Each row was made from one path, in order. Every step used is in the known rows, and no mark comes twice. Write each row's path.
Known rows
r b: [ 0.86  0.51  1.12 -0.24  0.72 -1.07 -1.17 -0.12  2.68  0.69  1.10 -0.12
 -1.94 -0.68 -0.04 -1.19 -0.87  0.14 -1.13  2.36]
f a u: [-2.16 -1.51 -0.88  0.79 -0.73 -1.69 -1.30 -0.88  2.57  0.63  1.61 -1.63
 -1.20 -1.89 -2.17  2.48  0.24  1.40 -0.56  2.45]
r h k m: [-0.05 -2.65  1.93 -4.02  1.74 -1.82 -0.17 -0.98  0.71 -1.80  0.18 -1.80
  2.49  0.73  0.51 -2.24 -1.20  0.81 -1.29  3.69]
r h k: [ 0.93 -1.11  1.74 -2.96  2.12 -1.63 -0.33 -0.97  2.13  0.08  0.93 -2.81
  0.86  0.28  0.52 -2.82 -1.17  1.61 -1.67  3.15]
h k m a: [-2.48 -1.40  3.01 -1.70 -0.84 -1.18 -0.36 -2.29 -1.23 -0.63 -1.98 -2.30
  1.54  2.13  2.23 -2.24 -0.76  0.22 -0.84  3.15]
h r a e z: [ 1.38 -5.00  1.01 -1.21  2.14 -0.50 -1.21 -0.88 -0.08 -0.30  2.87 -0.19
 -1.30 -0.53  1.80 -0.55  0.11 -2.73  0.53  2.83]
h k m a f: [-4.15 -3.33  2.79 -3.04 -0.04 -1.29 -0.51 -1.62 -1.78 -0.39 -2.34 -3.32
  1.29  2.62  2.20 -1.93  0.16 -0.19  0.31  2.39]
k m a: [-2.56 -0.79  2.55  0.06 -1.22 -1.52 -0.53 -0.98 -1.35 -0.79 -2.34  0.08
  0.83  1.13  1.90 -1.75 -0.09  0.21 -0.59  1.81]
m a e: [-1.41 -1.05  2.05  0.98 -1.15  0.52 -1.53 -0.13  0.35  1.96 -0.85 -0.62
  0.74  0.67  0.91 -1.47  1.26  1.02 -1.68  1.37]
e a: [-1.19 -0.79  1.43 -1.09  0.37 -2.06  0.08 -1.41  1.43 -0.24  1.08 -1.14
 -1.80 -1.00 -0.02  2.24  0.09  0.17 -0.52  1.22]
k m: [-1.68 -1.44  1.44 -0.75 -0.74 -1.57 -0.04 -0.42 -0.35 -1.38 -0.64  1.17
  1.07  0.40  0.09 -0.02 -0.21 -0.15 -0.84  2.14]
h r b: [ 2.77 -0.75  1.38 -0.68  1.96 -1.49 -0.72 -0.93  1.42  0.29  1.19 -0.63
 -3.88 -0.24  1.18 -2.30 -0.72 -0.95 -0.32  3.17]
h r: [ 1.23 -0.99  1.62 -0.09  0.97 -1.74  0.13 -1.23 -0.45  0.08  0.29 -0.32
 -2.54  0.36  0.95 -1.41  0.14 -0.48 -0.19  2.31]
f a u r: [-0.20 -2.07 -2.16  2.35 -1.55 -3.00 -0.32 -0.97  1.07  0.92  0.37 -2.41
 -2.14 -2.21 -2.22  4.30  0.74  0.52  0.27  1.68]
r h k m a: [-0.93 -1.90  3.00 -3.22  1.23 -1.70 -0.59 -1.54 -0.01 -1.23 -1.54 -2.78
  2.20  1.39  2.47 -4.14 -1.13  1.06 -1.03  3.50]
a u: [-1.92 -1.26  0.93  0.60 -0.61 -1.85 -1.11 -0.69  1.72  0.79  0.03 -0.27
 -0.26 -1.12 -0.88  0.59 -0.64  0.90 -0.56  2.18]
f a u m: [-2.23 -2.00 -1.26  1.72 -0.19 -2.38 -1.79 -1.34  2.48  0.08  0.77 -3.37
 -1.05 -1.40 -2.41  3.93  0.38  1.26 -0.02  2.72]
k m a u r b: [-0.54 -2.26  0.69  1.29 -1.35 -3.20 -1.33 -1.08 -0.27 -0.04 -2.72 -1.19
 -1.29 -0.84  1.12  0.12 -0.99 -0.76  0.76  2.42]
f a h: [-1.95 -1.49 -1.54  0.03 -0.59 -1.55 -0.17  0.11  2.28  0.45  2.84 -0.41
 -2.04 -1.38 -2.29  3.39  1.14  2.09 -1.71  1.19]
f a u r h k m: [ 0.39 -4.86 -1.75 -1.99  0.45 -3.62 -0.30 -1.56  1.10 -1.40  0.38 -4.42
  0.85 -1.37 -1.43  2.32 -0.44  0.77  0.26  3.79]
h k: [-0.52 -0.57  1.67 -1.34  0.18 -1.22 -0.13 -1.75  1.01  0.64  0.41 -2.33
  0.26  0.95  0.24 -0.88 -0.76  0.73 -1.38  2.93]
u r h k m a: [ 0.97 -2.31  1.82 -1.65  0.48 -3.29  0.37 -1.70 -1.58 -1.00 -2.87 -3.65
  1.24  1.04  2.45 -2.51 -0.61  0.39 -0.09  2.61]
r a: [-0.32 -1.44  0.98 -1.28  0.17 -0.76 -1.32 -0.36  2.02  0.32  2.10 -0.88
 -1.19 -0.24  0.38  0.64  0.23  0.50  0.18  2.11]

Write each row's path
[-3.76 -2.12  1.45 -0.55 -1.38 -1.89 -0.19 -0.25 -0.74 -0.62 -1.23  1.19
  0.28  0.54  0.96  0.05  0.23  1.13 -1.09  1.12] => k m a h
[ 1.13 -4.39  1.12 -1.66  0.05 -1.53 -0.56 -0.83 -1.21  0.02 -2.14 -3.28
  2.72  1.09  1.52 -1.77  0.58  0.47 -0.97  2.63] => u r h k m a e
[-3.87 -2.75  2.50 -1.41 -1.12 -1.71 -1.25 -2.49 -0.43 -0.45 -2.07 -2.59
  1.69  1.05  1.38 -1.20 -1.44  0.60 -0.19  3.76] => h k m a u
[-1.39 -2.83 -0.11 -1.75  0.07 -1.33 -0.89  0.31  2.52  0.37  3.30  0.12
 -1.79 -0.83 -0.70  2.46  0.58  1.53 -0.40  1.42] => r a h
[ 1.72 -4.56  0.57 -1.79  1.06  0.48 -1.77 -0.34  1.16  0.74  2.89 -1.17
 -1.64  0.37  0.60  0.27  1.74 -0.54  0.28  2.95] => h r a e
[ 1.78 -3.92 -0.86  0.17 -0.92 -0.58 -1.19  0.31  1.00  1.44  1.62 -1.53
 -0.66 -0.48 -0.51  2.96  1.98 -0.22  0.26  1.34] => u r a e
[-0.12 -3.45  0.33 -1.27 -0.14  0.83 -2.12  0.47  2.43  1.05  2.80 -0.73
  0.42 -0.15 -0.62  1.20  1.53  0.57 -0.73  2.22] => r a e
[-1.79 -3.19  1.66 -0.93 -0.08 -2.27  0.16 -1.16 -2.13 -1.06 -1.12  0.68
 -1.93  0.95  1.99 -1.07  0.41  0.07 -0.09  1.95] => k m a h r
[ 1.54 -2.34 -0.37  0.56  0.64 -3.84 -0.27 -0.12  1.35  0.44 -0.75 -1.55
 -0.55 -2.09 -0.68  0.48 -0.66  0.99  0.02  1.69] => a u r h
[ 0.27 -4.50  0.33 -0.43  1.73 -2.38 -2.21 -1.93  1.40 -0.43  1.23 -3.34
 -2.93 -0.27  0.50  1.86  0.05 -0.27  2.26  3.79] => h r a u m
[-0.86 -3.84  2.34 -3.31  0.79  0.00 -1.52 -0.73  0.21 -0.40 -0.92 -2.67
  3.78  1.55  1.62 -3.39  0.10  1.16 -1.88  3.51] => r h k m a e
[-1.96 -1.75  0.41  1.64  0.00 -2.65 -1.61 -1.18  1.60  0.24 -0.87 -1.95
 -0.10 -0.70 -1.11  2.00 -0.54  0.90 -0.12  2.36] => a u m
[ 0.65 -4.58  0.05 -2.16  0.67 -3.83 -0.09 -1.46  0.13 -1.27 -1.16 -2.93
  1.71 -0.69 -0.15  0.41 -1.36  0.32  0.14  3.54] => a u r h k m
[-0.70 -2.06 -0.96  0.42 -0.87  0.59 -1.33  0.23  2.17  1.25  2.39 -1.10
  0.21 -0.80 -2.18  2.25  2.08  1.09 -1.97  1.91] => f a e
[-1.61 -3.36  0.22 -0.01  0.36 -2.13 -2.61 -1.12  2.78  0.01  1.20 -2.99
 -0.92 -0.69 -0.66  2.97 -0.17  0.73  1.20  3.03] => r a u m
[-0.37 -3.42  0.42 -2.13  1.47 -2.78  0.86 -1.59  0.62 -0.62  2.29 -0.78
 -4.43 -1.11 -0.02  3.00  0.63  0.03 -0.15  1.26] => e a h r
[-3.17 -4.48  0.60 -4.57  0.21 -2.42  0.67 -2.02  0.77 -1.95  1.70 -1.74
 -0.18 -0.15 -0.65  4.12 -0.36  0.50 -0.92  2.27] => e a h k m
[-1.52 -1.47  1.58  2.06 -0.51 -0.37 -2.09 -0.55  0.27  1.49 -1.81 -2.38
  0.74  1.19  0.63 -0.18  1.41  0.81 -1.17  1.61] => u m a e
[-2.63 -1.21  1.73 -1.09 -0.44 -1.37 -0.23 -1.59  0.68  1.42 -0.14 -2.30
 -0.80  1.02  1.16 -0.77 -0.39  2.12 -1.49  1.86] => m a h k
[-0.41 -5.66 -1.01 -2.93 -0.62 -2.74  0.28 -1.13 -0.10 -1.08  1.51 -2.10
 -0.47  0.46 -0.32  4.17  0.37  0.07  0.70  2.41] => u r a h k m
[-0.37 -3.12  1.03  0.22 -0.24 -3.95 -0.57 -0.74 -0.85 -0.82 -3.21 -1.42
  0.71 -0.96  1.26 -0.94 -0.53  0.70  0.60  1.95] => k m a u r h
[ 1.09 -4.00  0.09 -2.56  1.71 -4.29  0.26 -2.40  1.95 -0.19  0.54 -5.20
 -1.21 -2.13 -0.27  2.74 -1.09  0.78  0.43  2.67] => e a u r h k
[-2.93 -0.49  2.12  1.39 -1.04 -1.79 -1.54 -1.25  0.80  1.39 -1.66 -1.10
 -0.66 -0.37  1.09 -1.05 -0.59  1.33 -0.36  1.90] => m a u
[-2.28 -3.20  2.46 -2.89  0.89 -2.21 -1.39 -1.82  0.70 -1.00 -1.67 -3.04
  2.45  0.33  1.61 -2.90 -1.71  1.51 -0.45  4.02] => r h k m a u
[ 0.75 -2.20  1.19 -0.28  0.67 -3.49 -0.50 -2.01  0.53  1.25 -2.10 -4.93
 -0.23 -0.47  1.44 -1.98 -1.20  1.42  0.03  2.71] => m a u r h k
[ 1.62 -3.11  0.00 -1.02  1.14 -3.61 -0.13 -1.44  1.47  0.64 -0.43 -3.98
  0.03 -1.22 -0.30 -0.10 -1.21  1.17 -0.13  3.00] => a u r h k
[-0.07 -4.51  1.05 -2.96  2.16 -1.15 -0.93 -0.63  0.01  0.03  1.86 -2.47
 -3.47  0.75  1.48 -0.15  1.31 -0.98  2.08  2.13] => h r a f
[ 1.56 -2.65  1.23 -1.63  1.50 -1.26 -0.88 -1.24  0.75 -0.15  2.23 -1.40
 -3.10  0.14  1.45 -0.60  0.48 -0.54  1.11  2.99] => h r a
